What can hang from each mark
k558: k79 k227
k79: k558
k672: k309 k970
k956: k209 k388
k997: k145 k309
k388: k956
k227: k373 k558
k359: k227 k956
k309: k359 k672 k997
k209: k956

Each row was made from one small tree. Brackets hold a mark, then the marks that hang from it, in the order of their numbers. Every link used is in the known rows. Write each row's tree.
Known rows
[k359 [k227 k373 k558] [k956 k209 k388]]: [-1.37 -0.79 -2.28 -3.09 -0.68  0.43  1.90  0.33 -0.72  0.48 -0.35  0.09
  1.24  0.24  6.59  1.16 -0.55 -2.87 -2.58 -1.60 -6.73  2.42  3.21 -5.10
 -2.60 -6.11]
[k997 k145]: [ 0.94  1.43 -0.40 -0.13 -1.17 -0.97 -0.63  1.83  1.66  0.73  0.02 -0.21
 -0.25 -1.43 -0.03  0.74  0.19 -0.61 -0.13  1.66 -0.46  0.92 -0.98 -0.09
  1.36 -1.34]
[k997 k145 [k309 k672]]: [ 2.42 -1.02  1.81 -0.50  0.72 -0.94 -2.06  2.52  1.16  3.74  2.59  0.11
  1.31 -3.20 -0.06  0.40  0.33  2.12 -0.71  0.91  1.10  0.56 -1.74  0.99
  3.91 -1.32]
[k997 [k309 k672]]: [ 1.49 -2.38  2.20 -0.52  1.85  0.08 -1.51  0.72 -0.39  2.96  2.65  0.19
  1.61 -1.73 -0.07 -0.41  0.16  2.71 -0.60 -0.79  1.67 -0.40 -0.80  1.16
  2.65  0.02]
[k672 [k309 [k359 k227 k956] [k997 k145]]]: [ 1.88 -0.15  2.43 -2.49 -1.51 -1.74 -1.90  6.48 -0.17  1.39  2.02 -1.77
  4.84 -3.14  0.52  3.48 -5.02 -1.78 -2.39  3.43 -4.84  3.44 -0.73  0.40
  2.65 -3.98]
[k558 k227]: [-1.46 -0.35 -0.72 -0.77  0.05  0.15  2.22  0.27 -2.66  0.41  0.24 -0.16
  1.12 -1.36 -0.28  1.26  0.59  0.61  0.55 -2.24 -0.25  0.98  1.92 -0.19
  0.45  0.83]
[k558 k79 [k227 k373]]: [-0.55  0.79 -0.83 -0.23  0.26 -1.13  4.21  1.37 -3.76  1.16 -1.44 -0.40
  2.78 -3.41 -0.63  0.80  2.08  2.52 -0.40 -2.53 -0.68  1.02  3.27 -1.78
  3.19 -1.27]
[k672 [k309 [k359 [k956 k209 k388]] k997] k970]: [ 1.75  1.41  5.50 -2.82 -1.46 -1.94 -2.06  1.03  0.73  2.25  0.32  3.33
  3.94  0.47  3.17  2.17 -5.04 -3.16 -2.29 -1.50 -8.56  1.67  0.17  1.71
 -1.29 -1.55]
[k359 [k956 k209]]: [-0.36 -0.94 -0.12 -1.28  0.93  1.04 -2.21  1.04  0.03  0.21  0.80  1.59
  1.06  1.29  1.86  1.05 -0.87 -1.39 -2.04 -0.25 -2.92  1.59  0.43 -1.30
 -0.86 -2.42]
[k309 [k359 [k956 k209 k388]] [k672 k970] [k997 k145]]: [ 3.62 -0.30  6.22 -4.11 -4.01 -3.20 -1.96  4.93  2.05  4.67  2.12  5.53
  0.55 -1.89  3.38  2.17 -3.84 -1.18 -4.29 -1.10 -6.83  3.87  1.00  1.07
  1.75 -2.21]
[k209 [k956 k388]]: [-1.63 -0.23 -0.03 -1.45 -0.31 -1.11  1.70  1.38  1.31  1.53 -0.83 -0.37
 -0.50  0.28  0.74  3.42  0.23 -2.39 -0.70 -0.01 -1.78  1.89 -1.05 -0.27
 -2.36  1.87]
[k79 [k558 k227]]: [-1.44 -1.63 -1.02 -1.30 -0.08  0.46  2.20  0.90 -3.97  1.14 -0.22  0.73
  2.57 -1.34  1.34  0.79  0.57 -0.87  2.07 -3.53 -0.32  0.74  2.72 -0.82
 -1.40 -0.04]
[k309 [k359 [k956 k209]] k672 [k997 k145]]: [ 3.92 -2.26  4.93 -2.46 -2.35 -1.92 -3.11  7.06  1.00  4.58  2.44  3.79
  1.28 -2.91  1.53  1.99 -4.24  0.12 -4.84  0.19 -3.83  4.54  0.78  0.40
  4.11 -2.31]
[k672 [k309 k997]]: [ 0.37  0.52  2.73  0.83 -0.10 -1.20 -1.41 -0.15 -0.08  0.77  0.35 -0.04
  3.83 -0.57 -0.26  1.47 -3.32 -0.82  0.56  0.70 -1.71 -0.17 -0.86  1.73
  0.68  0.31]
[k359 k227 k956]: [-1.43 -1.92 -1.46 -2.59  0.36  0.90 -0.06  2.49 -1.53 -1.19  2.01 -1.68
  1.62  0.03  1.04  1.64 -0.73 -0.61 -1.50  1.65 -1.89  1.77  0.65 -2.04
 -0.66 -3.41]
[k672 k970]: [-0.39  1.66  1.52 -0.31 -1.23 -0.21  0.38 -0.71  0.96 -0.25  0.24  0.75
  0.46  0.14 -0.22 -0.16  0.48  0.20  0.52 -0.31 -1.20 -2.12  0.24  0.95
 -1.12 -0.21]
[k956 k388]: [ 0.10  0.41 -0.21 -1.37 -0.40 -1.07  0.90 -1.49  0.07  0.40 -0.51  1.02
 -1.26  0.78  2.02  0.34 -0.14 -1.47 -0.04 -0.99 -1.92  1.44 -0.16 -0.32
 -1.18  0.40]
[k388 k956]: [-0.55  0.30 -0.61 -0.55 -2.08 -0.35  1.18  2.15  0.11 -0.33  0.01 -1.07
 -0.17  0.97 -0.69  1.56  0.20 -1.76 -0.22  2.22 -0.02  0.60 -0.61 -0.33
 -0.40  0.00]
[k997 k145 [k309 k359]]: [ 4.15  0.55  1.60 -0.79  0.61 -1.78 -2.27  3.50  1.45  3.08  0.66 -1.37
  0.05 -3.46 -0.02 -0.41 -1.00  1.04 -1.04  2.16 -0.80  1.11 -2.44  0.94
  3.50 -1.20]
[k956 k209 k388]: [-0.15  0.33  0.32 -1.14 -0.64  0.02  0.42 -1.95  0.54  0.83 -0.21  2.69
 -1.14  1.61  3.62  0.30 -0.95 -1.73 -0.97 -2.65 -4.09  1.48  0.39 -0.82
 -2.58  0.06]
[k997 k145 [k309 [k359 [k227 k373]] [k672 k970]]]: [ 3.64  0.19  3.34 -2.50 -2.80 -1.23  1.64  5.17  0.67  3.71  3.27 -1.68
  2.88 -4.90  0.48  0.45 -0.08  4.20 -2.81  0.72 -2.20 -1.06  0.26 -0.06
  3.85 -5.09]
[k997 k145 [k309 [k359 [k956 k209 k388]] [k672 k970]]]: [ 3.85 -0.25  4.49 -4.09 -0.57 -1.66 -2.79  3.69  2.04  5.16  2.69  3.45
  1.41 -2.15  3.35  1.18 -1.34 -0.32 -3.76 -1.36 -5.63  2.39 -0.63  1.22
  2.11 -3.12]
[k79 k558]: [-0.08 -1.16 -0.30 -0.55 -0.22  0.31  0.04  0.55 -1.35  0.74 -0.47  0.95
  1.51 -0.11  1.62 -0.34 -0.01 -1.43  1.47 -1.32 -0.05 -0.18  0.89 -0.70
 -1.89 -0.91]

Write each row's tree
[ 1.04  3.70  3.94  0.41 -2.45 -2.48 -1.63  0.95  2.46  1.11  0.47  0.55
  4.09 -1.87 -0.47  2.05 -2.72 -1.28  1.08  2.04 -3.38 -1.31 -1.58  2.56
  0.89 -1.31]
[k672 [k309 [k997 k145]] k970]
[ 0.16  1.01 -0.40  1.07  0.68 -1.29  2.17  0.66 -0.53  1.51 -3.20 -0.20
  1.69 -3.13  1.24 -1.27  2.01  0.28 -0.24 -1.34 -0.83 -0.35  3.25 -2.26
  2.47 -2.23]
[k227 k373 [k558 k79]]
[ 0.60  0.06  4.44 -2.76 -1.53 -0.99 -0.99  3.98 -0.59  0.41  2.11 -0.92
  5.75 -1.47  0.40  2.59 -4.76 -1.05 -1.72  1.53 -5.61  0.45  0.56  1.43
  0.15 -2.91]
[k672 [k309 [k359 k227 k956] k997] k970]
[ 1.27  1.36  4.46 -2.61 -2.93 -0.88 -1.91  5.27  1.43  1.54  2.53  0.70
  5.51 -2.21  1.98  3.23 -5.32 -1.87 -2.62  1.49 -8.30  1.30  0.21  0.79
  0.10 -4.55]
[k672 [k309 [k359 k227 [k956 k209]] [k997 k145]] k970]
[ 3.47 -3.25  2.81 -4.02  2.02 -1.49 -2.18  3.13 -1.13  4.26  2.01  1.15
  1.06 -1.70  1.97  0.59 -1.17  0.46 -3.26 -0.96 -1.91  3.54 -0.53  0.80
  3.32 -1.18]
[k997 [k309 [k359 [k956 k388]] k672]]
[ 2.36 -1.63  5.19 -4.28 -4.15 -2.27 -0.86  7.79  0.48  2.79  3.74  1.20
  2.31 -3.88  0.62  2.51 -3.62  1.02 -3.62  1.77 -3.99  2.65  1.33  0.61
  3.07 -3.61]
[k309 [k359 k227 k956] [k672 k970] [k997 k145]]
[ 3.02  0.71  3.79 -1.12 -0.90 -1.69 -3.96  5.01  1.38  2.85  0.79  1.45
  4.37 -2.01  1.28  2.76 -5.15 -2.46 -3.03  1.55 -5.88  3.22 -1.01  1.09
  2.47 -3.04]
[k672 [k309 [k359 [k956 k209]] [k997 k145]]]
[ 3.39  0.19  5.16 -2.58 -6.16 -2.78  2.41  6.34  0.63  3.25  2.67  0.35
  2.00 -4.66  0.53  1.56 -2.64  3.15 -3.36  0.80 -3.46  0.53  1.90 -0.31
  3.51 -4.13]
[k309 [k359 [k227 k373]] [k672 k970] [k997 k145]]
[ 2.17 -1.68  5.71 -3.92 -4.34 -1.16 -1.20  7.27  1.05  3.15  4.15  2.90
  2.34 -3.08  2.20  2.52 -4.44  0.70 -4.54  0.23 -6.23  2.59  1.94  0.07
  1.73 -3.91]
[k309 [k359 k227 [k956 k209]] [k672 k970] [k997 k145]]
[ 4.08  0.34  4.83 -1.55 -1.05 -1.64 -1.54  4.16  2.09  4.64  2.35  0.79
  1.50 -4.14 -0.44 -0.17 -0.38  2.60 -1.74 -0.08 -0.80 -0.68 -0.92  2.79
  4.05 -1.11]
[k997 k145 [k309 k359 [k672 k970]]]
[ 2.59  3.32  3.99 -1.29 -4.80 -2.49  1.68  4.33  1.00  1.48  1.04 -2.00
  5.12 -3.78  0.26  2.37 -3.66  0.55 -1.52  2.19 -5.49 -0.80  0.19  0.39
  1.95 -4.82]
[k672 [k309 [k359 [k227 k373]] [k997 k145]] k970]
[ 1.95  1.07  5.17 -1.75 -0.87 -1.96 -2.52  2.99  0.22  1.38  0.57  0.61
  5.01 -1.11 -0.48  1.96 -4.03 -1.52 -1.37  1.11 -4.47  0.25 -0.24  2.56
  1.39 -1.50]
[k672 [k309 [k359 k956] k997] k970]
[ 1.59  1.39  4.04 -2.86 -2.79 -1.97 -1.60  5.77  0.88  1.09  2.08 -1.10
  5.32 -2.93  0.35  3.34 -4.58 -1.56 -1.78  3.14 -5.99  1.31 -0.44  1.28
  1.44 -4.27]
[k672 [k309 [k359 k227 k956] [k997 k145]] k970]
[ 1.35 -0.11  1.52 -1.21  1.48  0.20 -1.76  3.12 -0.59  1.10 -0.12 -0.81
  4.73 -0.76 -0.68  1.86 -1.89 -1.98 -2.02  0.20 -2.44  1.25 -0.26  1.45
  1.90 -1.93]
[k672 [k309 [k359 k956]]]
[ 1.71 -2.63  3.49 -5.37  0.08 -0.75 -0.17  3.31 -1.10  3.00  3.84  0.24
  2.16 -1.84  2.63  1.09 -1.37  0.98 -3.13 -0.91 -4.24  1.66  0.62  0.54
  0.91 -2.72]
[k997 [k309 [k359 k227 [k956 k388]] [k672 k970]]]
[ 3.87 -0.17  5.65 -4.42 -3.85 -4.37 -1.63  5.43  1.52  4.27  1.68  3.73
  0.42 -2.73  1.71  2.22 -3.08 -1.00 -3.36  0.48 -4.73  3.90  0.44  1.54
  3.25 -1.85]
[k309 [k359 [k956 k388]] [k672 k970] [k997 k145]]
[ 2.04  1.98  5.86 -0.15 -1.81 -1.86 -0.78  1.46  0.74  1.58  0.09  0.67
  4.05 -1.55 -0.65  0.99 -4.00 -0.27 -0.19 -0.17 -3.70 -1.45 -0.13  3.47
  0.79  0.51]
[k672 [k309 k359 k997] k970]
[ 0.91 -3.21  3.53 -3.57  1.00  0.33 -0.87  4.46 -0.56  3.31  2.82 -0.71
  3.37 -3.66  2.36  0.02 -0.91  0.89 -2.27 -1.01 -2.82 -0.27  2.55  0.12
  1.69 -3.19]
[k997 [k309 [k359 [k227 k558] k956] [k672 k970]]]
[ 3.03  3.29  5.43 -0.25 -3.05 -2.96 -1.46  3.28  2.35  2.29  0.19  0.67
  3.74 -3.00 -0.80  1.64 -3.89 -0.94 -0.33  1.46 -4.17 -0.41 -0.98  3.31
  2.21 -0.82]
[k672 [k309 k359 [k997 k145]] k970]
[ 0.70  1.25  3.67 -2.32 -2.25 -1.92 -1.46  5.36  1.49  1.81  0.64 -1.18
  5.32 -4.08  2.03  2.56 -4.28 -3.20 -1.09  2.15 -6.55  0.77  1.46  0.61
  1.27 -4.37]
[k672 [k309 [k359 [k227 k558] k956] [k997 k145]] k970]
[-1.15 -0.75 -2.82 -3.35 -0.52 -0.64  2.29  0.83 -1.27  0.06 -0.66 -1.64
  1.09 -0.59  4.98  1.22  0.26 -2.71 -1.61  0.02 -4.57  2.44  2.65 -4.55
 -1.21 -5.74]
[k359 [k227 k373 k558] [k956 k388]]
[-0.72  0.41  2.73 -2.40 -0.70  2.06 -0.18  2.84 -0.11  0.12  2.05  0.13
  5.98 -0.15  1.60  2.33 -2.89 -1.60 -2.60 -1.35 -7.05 -0.63  1.52  0.59
 -1.93 -3.76]
[k672 [k309 [k359 k227 [k956 k209]]] k970]
